Each row was made from one walk, in order. Every step used is in the known rows, and no mark comes twice. Write each row's walk.
Known rows:
C, H, U, A, S: [-18, -2, 1, -1, 4, -13, -33, -22, 6, -23, -7, -15, -3, 17, -11, 11, 18, 10, 17, 15, 11, -14, -3, 7, 9, 22, -12, -31, -9, -5, -13, -9, 10, -2, -13, 13, -7, 9, 16, 2, 23, 28, 4, 25, 28, -16, -32, 2]
F, Y, S, H, U: [-55, -1, 16, -1, 9, -12, 6, 4, 11, -19, 11, -3, -9, -2, -14, 5, 12, 15, 16, 20, 17, 7, 14, 10, -13, 40, -24, -11, -10, -3, -21, -4, 4, 1, -10, 18, 40, 14, -23, -2, 9, 22, 17, 39, 15, -18, -4, -11]
Y, U: [-35, -2, 9, -5, 2, -9, -9, -7, 5, -13, 28, -8, -2, 2, -14, 2, 14, 19, 25, 29, 11, -13, 3, 14, -3, 16, -13, 14, -1, -10, -16, -11, 8, 12, -6, 10, 15, 9, -13, -3, -17, 16, 14, 31, 11, -21, 2, -4]
U, A, F, Y, S, H: [-40, -12, 13, 0, 12, -9, 9, 4, 5, -20, -28, -3, 14, 3, -17, 8, 12, 3, 1, 28, 6, 4, 10, 9, -3, 45, -11, -1, -22, 11, -14, -6, -4, -1, -28, 25, 30, 0, 5, 1, 32, 15, 14, 35, 14, 17, -17, -3]
C, Y, F: [-33, -10, 7, 2, 4, -3, -9, -1, 10, -18, 15, 1, 5, 16, -14, 3, 17, 2, 38, 21, 10, -5, 3, 26, 3, -7, -2, -3, -12, -8, -25, -7, 12, 5, 2, 9, 24, 15, -26, 8, -12, 14, 3, 29, 7, -5, 9, -4]
H, U, A: [-29, -4, 3, 0, 4, -7, -17, -21, 12, -25, -1, -11, -9, 15, -14, 13, 21, 3, 17, 26, 6, -1, -2, 11, 2, 14, -3, -22, -3, -4, -15, -15, 11, 1, -9, 11, 14, 5, 6, -5, 6, 15, 12, 24, 25, -21, 17, -6]
C, H, U, A: [-29, -11, 1, -3, 2, -3, -19, -22, 10, -21, 1, -16, -5, 6, -11, 17, 20, 5, 17, 13, 11, -9, -2, 13, 10, 20, -8, -29, -13, -5, -8, -6, 13, 2, -10, 9, -4, 6, 5, -2, 13, 20, 5, 32, 27, -16, 1, -7]
U, A, F, Y, S: [-38, -3, 2, 0, 7, -8, -4, 9, 2, -19, -19, 0, 4, 8, -17, 7, 11, -2, 3, 32, 5, -15, 11, 6, 1, 38, -2, -3, -16, 2, -19, -8, 2, -2, -31, 22, 13, 3, 8, 10, 19, 18, 6, 25, 16, 11, -5, 1]
H, U, A, F, Y: [-22, -13, -3, 2, 9, -10, -8, 2, 9, -20, -17, -2, -12, 5, -13, 16, 12, -4, -4, 19, 15, 5, 0, 14, -1, 45, -4, -22, -9, 7, -11, -6, 15, -3, -30, 13, 21, 0, 5, 5, 8, 14, 13, 29, 25, -8, 11, 2]
F, Y: [-29, 0, 6, 7, 4, 3, -11, 6, 1, -17, 21, 2, 1, -19, -12, 13, 14, 10, 11, 20, 18, -9, 10, 15, -9, 34, -7, 2, -2, -7, -12, -2, 9, 7, -7, 15, 23, 17, -26, 0, -13, 20, 8, 29, 6, 17, 9, -9]
A, F: [-21, -5, 3, 4, 3, -2, -7, -8, 6, -17, 9, -5, -3, 0, -12, 5, 9, 11, 2, 28, 11, -11, -1, 20, 0, 23, -1, 17, -13, -2, -22, -9, 14, 9, -19, 16, 23, 10, -5, 5, -10, 10, 14, 27, 14, 22, 2, -5]
C, H: [-29, -5, 4, 2, 2, 6, -13, -13, 1, -21, 27, -12, 4, -8, -9, 10, 15, 11, 20, 16, 7, -20, 4, 16, 14, 21, -7, 0, -10, -9, -13, -3, 11, 11, -10, 6, -2, 14, -20, 1, -5, 15, 4, 28, 9, 16, -9, -9]
S, A, F, Y, U, H: [-28, -13, 7, 4, 10, -4, 3, 10, -4, -8, -14, -5, -6, 4, -11, 8, 13, 9, 1, 16, 19, -3, 2, 7, 0, 55, -17, 4, -15, 4, 0, -1, 11, -12, -38, 5, 15, 6, -9, 3, 22, 5, 22, 33, 19, 7, -24, -2]
C, A, S: [-15, 3, 5, 5, 4, -14, -32, -14, 4, -18, -5, -7, -11, 4, -8, 6, 16, 25, 17, 27, 10, -12, 0, 9, 10, 6, -6, -10, -7, -5, -24, -10, 0, 7, -9, 33, 0, 7, 3, -2, 4, 16, 3, 19, 12, 19, -20, 3]
S, A, F, Y: [-24, -5, 0, 11, 7, -4, -7, 12, -6, -15, -10, 5, -8, -13, -10, 16, 11, 5, -8, 25, 14, -7, 2, 11, -3, 46, -2, 9, -13, 7, -6, -2, 11, 6, -28, 14, 26, 10, -7, 7, 15, 9, 17, 29, 15, 25, -6, 1]
U, A, S: [-19, 1, 6, 7, 5, -12, -34, -16, 1, -23, -2, -6, 4, 6, -12, 8, 22, 6, 10, 29, 7, -16, 3, 9, -2, 11, -6, -7, -8, -4, -22, -13, 2, 6, -7, 26, 7, 5, 12, -2, 19, 21, 4, 19, 20, 12, -20, 8]
C, Y, S, H, U, A, F: [-48, -18, 16, 2, 8, -17, 6, -13, 14, -17, -31, -9, 1, 39, -15, 5, 14, -2, 5, 19, 6, 11, 6, 15, 4, 11, -17, -28, -25, 3, -17, -11, 4, -4, -24, 18, 30, 9, 7, 5, 32, 18, 12, 36, 28, -26, -3, -1]
Y, S, H, U: [-55, -1, 18, -8, 2, -14, 4, -14, 10, -18, 16, -13, -5, 12, -11, 1, 15, 13, 23, 26, 6, 4, 8, 14, -8, 20, -25, -6, -13, -6, -28, -14, 4, 3, -4, 15, 33, 9, -14, -3, 8, 16, 18, 33, 17, -21, -1, -7]
S, A, F: [-26, -9, -2, 5, 6, -8, -11, -8, -3, -16, -8, -5, -7, 3, -11, 13, 16, 8, -2, 32, 9, -17, -5, 11, 1, 25, 1, 11, -18, 5, -15, -11, 13, 9, -27, 19, 21, 4, 3, 4, 17, 3, 21, 29, 21, 20, -7, 0]
Y, S: [-52, 5, 9, -1, 4, -5, -11, -6, 2, -20, 25, -6, 1, 4, -12, 1, 13, 18, 22, 36, 4, -21, 12, 6, -1, 15, -8, 8, -10, -7, -30, -13, 4, 8, -1, 17, 15, 13, -11, 2, -8, 15, 12, 22, 10, 4, 0, -5]

Which walk is each row?
[-45, -3, 5, 0, 5, -9, 0, -2, -7, -20, -10, -4, -8, 14, -11, 2, 13, 10, 4, 37, 2, -23, 4, 2, -1, 27, -4, 15, -21, 4, -26, -15, 5, 7, -28, 21, 19, 5, 11, 5, 20, 5, 17, 27, 19, 14, -16, 0] => Y, S, A, F
[-18, 3, 9, 3, 5, -23, -27, 4, -3, -12, -11, -3, -1, 2, -10, 6, 17, 8, 12, 20, 16, -6, 9, 7, -8, 38, -18, -5, 4, -4, -9, -8, 3, 2, -19, 21, 13, 3, 5, 1, 12, 26, 2, 26, 16, -17, -26, 7] => F, Y, U, A, S
[-23, -3, 22, -2, 9, -27, -22, -17, 4, -12, -6, -10, 7, 7, -9, 3, 21, 13, 19, 28, 10, 2, 0, 7, -5, 20, -18, -1, -8, -3, -9, -14, -1, 9, -8, 23, 26, 1, 14, -11, 28, 20, 18, 34, 18, -19, -41, 14] => Y, U, A, S, H
[-18, 1, 2, 2, 5, -20, -31, -17, 6, -24, -8, -7, -9, 17, -13, 10, 21, 5, 14, 26, 8, -3, 4, 11, -4, 15, -11, -22, -7, -2, -20, -15, 5, 2, -11, 18, 14, 6, 15, -5, 16, 21, 9, 21, 29, -16, -11, 8] => H, U, A, S
[-21, -6, 17, 8, 9, -14, -23, -26, 5, -24, -7, -8, 13, 1, -9, 10, 24, 9, 14, 28, 10, 2, 3, 9, -3, 17, -11, -7, -15, 3, -21, -10, -4, 7, -7, 26, 28, 5, 11, -12, 32, 21, 13, 28, 18, 16, -33, 6] => U, A, S, H
[-24, -15, 11, 3, 10, -9, 1, -4, 13, -19, -22, -2, -4, 3, -13, 15, 12, -1, -5, 16, 16, 23, -2, 17, -4, 46, -12, -18, -18, 12, -5, -4, 8, -5, -27, 19, 41, 5, 2, -2, 26, 18, 18, 39, 25, -5, 2, -3] => S, H, U, A, F, Y
[-38, -4, 17, -2, 6, -7, -4, -18, 12, -21, 23, -9, -6, -2, -8, 9, 21, 13, 18, 18, 13, 11, 0, 21, -7, 20, -16, -5, -11, -1, -16, -11, 10, 6, -3, 11, 39, 13, -17, -12, 3, 17, 22, 36, 18, -10, 3, -11] => S, H, U
[-38, -1, -3, -5, 7, -15, -2, 7, 5, -16, -26, -1, -10, 18, -17, 9, 8, -2, 0, 27, 7, -4, 9, 9, -3, 44, -8, -18, -11, 3, -19, -8, 10, -6, -33, 18, 21, 4, 11, 9, 16, 18, 7, 28, 27, -18, 5, 1] => H, U, A, F, Y, S
[-48, -12, 14, -8, 9, -15, 4, -15, 10, -21, -20, -13, -4, 26, -13, 4, 13, 5, 7, 29, 3, 3, 2, 6, 1, 32, -12, -11, -24, 5, -25, -14, 5, -3, -28, 21, 32, 0, 18, -4, 31, 13, 22, 36, 33, -17, -8, -1] => Y, S, H, U, A, F
[-51, -4, 16, -3, 8, -15, 1, -2, 13, -18, -16, -7, 1, 4, -16, 11, 18, 1, 15, 19, 7, 10, 12, 10, -9, 41, -17, -28, -9, 3, -12, -10, -2, -5, -14, 17, 32, 4, -2, -5, 24, 20, 12, 35, 21, -18, -1, -3] => F, Y, S, H, U, A
[-48, -8, 12, -5, 12, -14, 12, 5, 5, -16, -7, -5, -10, 7, -14, 6, 3, 11, 4, 23, 16, 11, 9, 11, -16, 51, -22, -7, -20, 6, -19, -4, 6, -1, -28, 21, 42, 12, -13, 3, 8, 20, 17, 39, 19, -8, -7, -10] => A, F, Y, S, H, U
[-50, 4, 2, 6, 6, -5, -5, 14, -8, -16, -3, 3, -6, -9, -14, 12, 16, 6, 14, 31, 7, -20, 14, 1, -4, 39, -8, -1, -6, 2, -14, -8, 1, 6, -14, 19, 15, 10, -12, 4, 16, 13, 8, 27, 12, 6, -8, -3] => F, Y, S, A
[-18, -11, 2, 2, 1, -4, -13, -13, 4, -21, -12, -5, 5, 9, -12, 10, 17, 2, 1, 28, 5, -12, -1, 15, 10, 20, 5, 4, -16, 4, -15, -12, 10, 2, -23, 19, 13, 0, 17, -1, 10, 11, 15, 26, 19, 20, 0, 2] => U, A, F
[-43, -12, 14, -6, 11, -16, 10, 2, 10, -12, -33, -5, -22, 10, -11, 8, 5, 16, 6, 20, 12, 18, 6, 10, 2, 39, -23, -18, -21, 10, -15, -6, 0, -4, -29, 30, 24, 1, -2, 5, 12, 15, 14, 35, 15, -4, -3, -4] => C, A, F, Y, S, H, U
[-19, -9, -1, 9, 7, -3, -8, 5, 5, -19, -19, 1, 6, -2, -15, 13, 12, -3, -6, 21, 12, -3, 5, 18, 4, 40, -2, -4, -13, 6, -8, -5, 9, 1, -26, 21, 15, 4, 6, 3, 13, 15, 10, 27, 14, 22, 1, 1] => U, A, F, Y
[-18, -19, -4, 3, 8, -1, -9, -1, 9, -13, -24, -10, -8, 7, -13, 17, 9, 2, 1, 8, 18, -4, -3, 14, 13, 55, -9, -25, -12, 4, -2, 1, 10, -5, -33, 10, 1, 6, 0, 8, 16, 19, 2, 34, 28, -9, -5, -6] => C, H, U, A, F, Y
[-30, -2, 20, 3, 9, -15, -19, -20, 5, -22, 12, -10, -10, 8, -9, 4, 18, 19, 15, 21, 18, 6, 3, 15, -15, 20, -22, -8, -8, -4, -24, -8, 5, 7, -6, 21, 34, 14, -7, -7, 12, 23, 18, 36, 20, -6, -24, -4] => A, S, H, U
[-36, -13, -1, -3, 12, -8, -1, 6, 4, -14, -26, -11, -6, 15, -17, 10, 8, 1, 3, 17, 11, -13, 9, 6, 7, 54, -15, -27, -19, 3, -9, -4, 8, -7, -37, 15, -3, 4, 6, 13, 22, 19, 1, 30, 28, -15, -7, -4] => C, H, U, A, F, Y, S
[-26, -6, 7, -3, 5, -6, 2, 12, 2, -5, 4, 2, -7, 1, -13, 3, 2, 14, 1, 21, 21, 1, 7, 16, -6, 49, -16, 14, -6, 0, -9, -4, 12, 5, -27, 14, 24, 8, -10, 9, -13, 20, 16, 35, 12, -8, 1, -5] => A, F, Y, U
[-24, -10, 0, -1, 7, -13, -7, 9, 7, -2, -20, 2, -16, -3, -8, 6, 5, 18, 8, 22, 13, -2, 0, 16, 10, 39, -10, 0, -8, 0, -8, -3, 9, 0, -31, 23, 9, 5, -5, 9, -7, 14, 9, 34, 9, -5, 3, -1] => C, A, F, Y, U
[-44, -8, 3, 11, 8, -12, -3, 0, -3, -17, -20, -3, -3, 22, -11, 4, 11, 7, 2, 32, 9, -16, 9, 11, -2, 12, -7, 2, -21, 4, -19, -9, 7, 6, -27, 18, 20, 14, -4, 15, 21, 12, 5, 29, 19, 0, -14, -1] => C, Y, S, A, F
[-22, -7, 3, -8, 4, -13, -10, -11, 5, -9, -15, -9, 2, 15, -13, 4, 18, 10, 5, 31, 5, -5, -4, 11, 4, 28, -8, 6, -10, 0, -7, -13, 10, 3, -29, 16, 14, -4, 17, 1, 8, 14, 15, 29, 22, -10, -1, 5] => Y, U, A, F
[-56, -11, 18, 5, 5, -19, 2, -16, 16, -20, -19, -8, 2, 28, -17, 8, 21, 0, 18, 22, 8, 15, 9, 14, 2, -1, -15, -35, -20, 0, -13, -10, 1, -3, -9, 16, 32, 13, -8, -2, 30, 24, 5, 37, 24, -35, -2, -2] => C, Y, S, H, U, A
[-28, -4, 7, -5, 1, -11, -15, -15, 7, -13, 6, -7, 6, 3, -13, 6, 20, 6, 23, 30, 6, -10, -1, 10, 3, 19, -8, 1, -3, -5, -8, -15, 6, 8, -9, 12, 5, 2, 7, -7, 4, 16, 12, 30, 17, -19, 3, 3] => Y, U, A
